Known rows, with every way that one mark hangs from another:
Q995{Q282{Q672} Q828}: [ 0.94  2.41 -1.02  0.69  0.93  3.46 -2.32 -1.72  0.68 -1.65  0.12 -0.82
  0.11  0.08 -1.22 -1.01 -3.77 -0.70 -2.60]
Q263{Q939{Q672 Q995{Q282}}}: [ 0.17  2.24  2.29  1.74  0.31  3.85 -0.05  1.80 -0.21 -0.64  1.28  1.08
  0.09 -0.55 -0.20  0.15 -4.88  0.13 -2.55]
Q282{Q263 Q672}: [ 1.69  2.00  1.88  0.36 -3.05  3.27 -3.00 -1.68  2.55 -1.56  1.20  0.69
  0.72 -0.18 -0.27 -0.18 -3.77 -1.25 -0.90]
Q282{Q263{Q939} Q672}: [ 1.93  2.37  2.06  0.39 -4.14  3.43 -2.18 -0.69  3.01 -1.55  1.71  3.09
  0.90 -0.18  0.38  1.17 -3.93 -0.69 -0.71]
Q263{Q939{Q672 Q995}}: [-0.88  1.87  3.34  1.53 -1.67  3.31 -0.76  1.38  0.72 -0.89  1.29  1.34
  0.42 -1.01 -0.42  0.70 -4.85 -0.33 -1.96]
Q387{Q241}: [-1.67  1.39  1.97  2.28 -1.91  2.53 -3.98 -1.66  1.72 -2.63  1.89  1.08
  0.16 -1.21 -0.88  0.64 -3.46 -4.27 -1.34]
Q672{Q939{Q995{Q282}}}: [-0.34  2.37  1.79  0.08  0.00  3.78 -1.70 -1.37 -0.19 -0.72  1.53 -0.71
 -0.76  0.54  0.33 -2.20 -4.75 -0.73 -1.91]
Q939{Q672 Q995}: [-1.06  1.51  3.22  1.48 -0.49  3.12 -1.59  0.52  0.27 -0.86  0.85 -1.26
  0.25 -0.96 -1.05 -0.65 -4.70 -0.80 -2.08]
Q828{Q995{Q282}}: [ 0.56  2.16  0.75  1.33  1.49  3.29 -2.25  0.86  0.37 -1.69  2.58  0.51
 -0.13 -0.87 -0.87 -2.47 -4.28 -1.24 -3.04]
Q995{Q282 Q828}: [ 0.10  2.25 -0.15  0.84  0.91  3.33 -2.22  0.09 -0.64 -2.11  1.37  0.30
 -0.09 -0.76 -1.27 -1.85 -3.96 -0.97 -3.20]
Q282{Q263 Q672{Q939}}: [ 1.89  2.18  1.71 -0.51 -3.23  3.81 -3.32 -3.94  2.77 -0.98  0.98  0.89
  0.24  1.10  0.26 -0.91 -4.04 -0.94  0.39]
Q282{Q263{Q939{Q995}} Q672}: [ 1.83  2.60  3.14  0.24 -3.58  3.34 -0.66  1.81  2.49 -1.38  1.49  1.28
  0.57 -0.27  0.56  0.77 -4.50 -0.09 -0.84]
Q318{Q282{Q672{Q939}}}: [-0.56  1.38  1.74 -0.66 -3.01  2.94 -4.94 -8.10  1.67 -1.41  1.38 -0.14
  0.12  1.47  1.32 -0.25 -3.55 -1.63 -0.76]
Q995{Q282{Q263 Q672{Q939}} Q828}: [ 3.36  2.81 -0.35 -0.52 -0.07  4.40 -1.84 -2.15  1.01 -1.30  0.19  0.05
 -0.21  1.33 -0.49 -2.14 -4.07  0.42 -0.34]
Q672{Q939{Q995}}: [-1.32  1.98  2.86 -0.09 -1.97  3.22 -2.38 -1.68  0.79 -0.96  1.61 -0.59
 -0.38  0.12  0.14 -1.71 -4.75 -1.18 -1.31]
Q263{Q939{Q672 Q995{Q828}}}: [-0.47  2.13  2.31  1.35 -0.53  3.26 -0.10  2.88 -0.05 -1.47  0.57  0.74
  0.35 -1.18 -1.32 -0.05 -4.87  0.52 -2.04]
Q318{Q241 Q282{Q263{Q939{Q995}} Q672}}: [ 1.67  1.88  4.81  0.26 -4.28  3.15 -0.96 -0.31  2.09 -2.85  2.39  1.23
  0.17 -0.68  1.04  0.62 -4.47 -1.23 -0.71]
Q318{Q241 Q282{Q263{Q939{Q995}}}}: [ 0.85  1.77  5.60  0.42 -4.20  3.02 -0.91  1.57  0.72 -3.30  3.81  2.29
  0.01 -1.49  0.88 -0.26 -4.67 -1.43 -1.36]
Q828{Q995}: [-0.51  1.77  1.83  1.08 -0.43  2.71 -2.96  0.48  1.35 -2.01  2.55  0.61
  0.22 -1.27 -1.06 -2.02 -4.24 -1.66 -2.41]
Q939{Q672 Q995{Q828}}: [-0.65  1.72  2.13  1.29  0.71  3.13 -1.00  2.02 -0.51 -1.38  0.14 -1.72
  0.16 -1.18 -1.92 -1.40 -4.73  0.03 -2.19]

Rows:
[ 0.60  2.51  1.19  1.54  1.50  3.83  0.62  3.32 -1.07 -1.21  0.57  0.53
  0.00 -0.76 -1.15 -0.56 -4.92  1.00 -2.65] -> Q263{Q939{Q672 Q995{Q282 Q828}}}
[ 3.21  2.63 -0.20  0.30  0.23  3.85 -1.67  0.31  0.75 -1.93  0.39 -0.11
  0.28  0.11 -1.01 -1.48 -3.81  0.07 -1.60] -> Q995{Q282{Q263 Q672} Q828}
[ 1.73  1.43  3.32 -0.45 -3.95  3.69 -3.64 -5.97  2.39 -2.46  1.94  0.91
 -0.20  0.75  0.68 -1.09 -3.99 -2.04  0.54] -> Q318{Q241 Q282{Q263 Q672{Q939}}}
[ 2.25  2.84  2.06  0.03 -2.47  3.31  0.06  3.24  1.68 -2.00  0.78  0.64
  0.52 -0.46 -0.34  0.04 -4.53  0.81 -0.95] -> Q282{Q263{Q939{Q995{Q828}}} Q672}
[ 0.14  2.64  0.75 -0.10  1.21  3.80 -1.06  0.12 -0.95 -1.26  0.87 -1.40
 -0.84  0.34 -0.56 -2.87 -4.79  0.14 -2.08] -> Q672{Q939{Q995{Q282 Q828}}}
[ 2.21  2.62  1.73 -0.91 -1.52  3.74 -1.07 -0.20  1.42 -1.29 -0.16 -1.52
 -0.14  0.75 -0.56 -1.95 -4.60  0.64  0.17] -> Q282{Q263 Q672{Q939{Q995{Q828}}}}
[ 3.11  2.81  1.70  0.95 -0.41  3.86 -0.60  3.63  0.96 -1.97  3.40  3.56
  0.22 -0.81 -0.02 -1.54 -4.48  0.02 -1.94] -> Q828{Q995{Q282{Q263{Q939}}}}
[ 1.54  2.46 -0.20  0.31  1.22  4.05 -2.67 -3.38  2.01 -0.67  0.92 -0.52
 -0.42  1.24 -0.35 -2.30 -4.35 -0.72 -1.06] -> Q828{Q995{Q282{Q672{Q939}}}}
[ 1.26  1.38  5.79  1.20 -3.11  3.49 -0.40  1.36  0.44 -2.60  2.61  1.91
  0.16 -1.34  0.26  0.07 -4.82 -0.71 -0.87] -> Q318{Q241 Q282{Q263{Q939{Q672 Q995}}}}
[ 0.43  2.12  1.08  1.46  2.65  3.67 -0.25  2.44 -1.61 -1.25  0.10 -1.99
 -0.21 -0.77 -1.80 -1.89 -4.77  0.54 -2.87] -> Q939{Q672 Q995{Q282 Q828}}
[ 0.79  2.62  0.11  0.59  1.44  3.32 -0.83  0.76  0.07 -1.44 -0.12 -2.55
 -0.16 -0.11 -1.02 -1.36 -4.36  0.01 -2.63] -> Q939{Q995{Q282{Q672} Q828}}
[ 3.68  2.55  0.73  0.74  0.78  3.80 -1.66  0.90  1.76 -1.47  1.52 -0.05
  0.22  0.02 -0.71 -2.07 -4.13 -0.24 -1.46] -> Q828{Q995{Q282{Q263 Q672}}}
[ 2.88  2.44  1.61  0.92  0.85  3.63 -1.50  2.65  0.40 -1.91  2.91  1.09
  0.03 -0.81 -0.63 -2.91 -4.29 -0.40 -2.12] -> Q828{Q995{Q282{Q263}}}
[-0.98  2.22  1.81 -0.32 -0.76  3.22 -1.76 -0.23 -0.08 -1.52  0.92 -1.14
 -0.47 -0.09 -0.75 -2.36 -4.74 -0.38 -1.41] -> Q672{Q939{Q995{Q828}}}
[ 3.82  2.73  0.49 -0.09  0.47  4.43 -1.94 -1.46  2.09 -0.91  1.23  0.23
 -0.31  1.27 -0.08 -2.70 -4.36  0.08 -0.22] -> Q828{Q995{Q282{Q263 Q672{Q939}}}}
[ 1.62  1.65  4.49 -0.71 -3.46  3.56 -2.18 -3.48  1.81 -2.19  1.69 -0.99
 -0.50  0.60  0.87 -1.49 -4.55 -1.38  0.39] -> Q318{Q241 Q282{Q263 Q672{Q939{Q995}}}}
[ 3.01  2.52  0.89  1.34  0.18  4.33 -0.13  2.65 -0.36 -1.73  1.24  3.03
  0.42 -0.57 -1.01 -0.64 -4.36  1.11 -1.63] -> Q995{Q282{Q263{Q939{Q672}}} Q828}
[ 1.34  2.31 -0.05  1.10  1.45  3.45 -2.36 -0.84  1.80 -1.25  1.30 -0.66
  0.08 -0.04 -0.90 -1.62 -4.08 -0.95 -2.40] -> Q828{Q995{Q282{Q672}}}
[ 1.62  1.88  3.52 -1.19 -3.27  3.17 -2.75 -3.78  1.15 -1.38  1.51 -1.37
  0.02  1.34  1.73 -1.05 -4.18 -0.10  0.04] -> Q318{Q282{Q263 Q672{Q939{Q995}}}}
[ 2.31  2.12  2.95  1.31  0.82  4.03 -0.19  2.83 -0.69 -0.87  1.12 -0.66
  0.06 -0.51 -0.64 -1.64 -4.74  0.46 -1.73] -> Q939{Q672 Q995{Q282{Q263}}}
[-0.50  2.11  1.99 -0.31 -2.09  3.39 -2.52 -3.47  2.12 -0.50  0.34 -1.63
 -0.19  0.93  0.13 -0.82 -4.55 -0.99 -0.66] -> Q282{Q672{Q939{Q995}}}
[ 1.55  1.50  2.62 -0.27 -3.44  2.69 -3.94 -3.71  1.43 -2.21  2.05  0.33
  0.75  0.20  0.97  0.01 -3.36 -1.15 -1.10] -> Q318{Q282{Q263 Q672}}
[ 2.41  2.52  0.65  0.43  0.28  3.69 -1.57  1.95 -0.68 -2.31  1.85  0.88
  0.06 -0.74 -1.06 -2.31 -4.03 -0.17 -2.29] -> Q995{Q282{Q263} Q828}
[ 3.93  2.93  0.84  0.78 -0.46  3.99 -0.80  1.77  2.35 -1.52  2.07  2.63
  0.41 -0.02  0.03 -0.78 -4.30  0.27 -1.29] -> Q828{Q995{Q282{Q263{Q939} Q672}}}
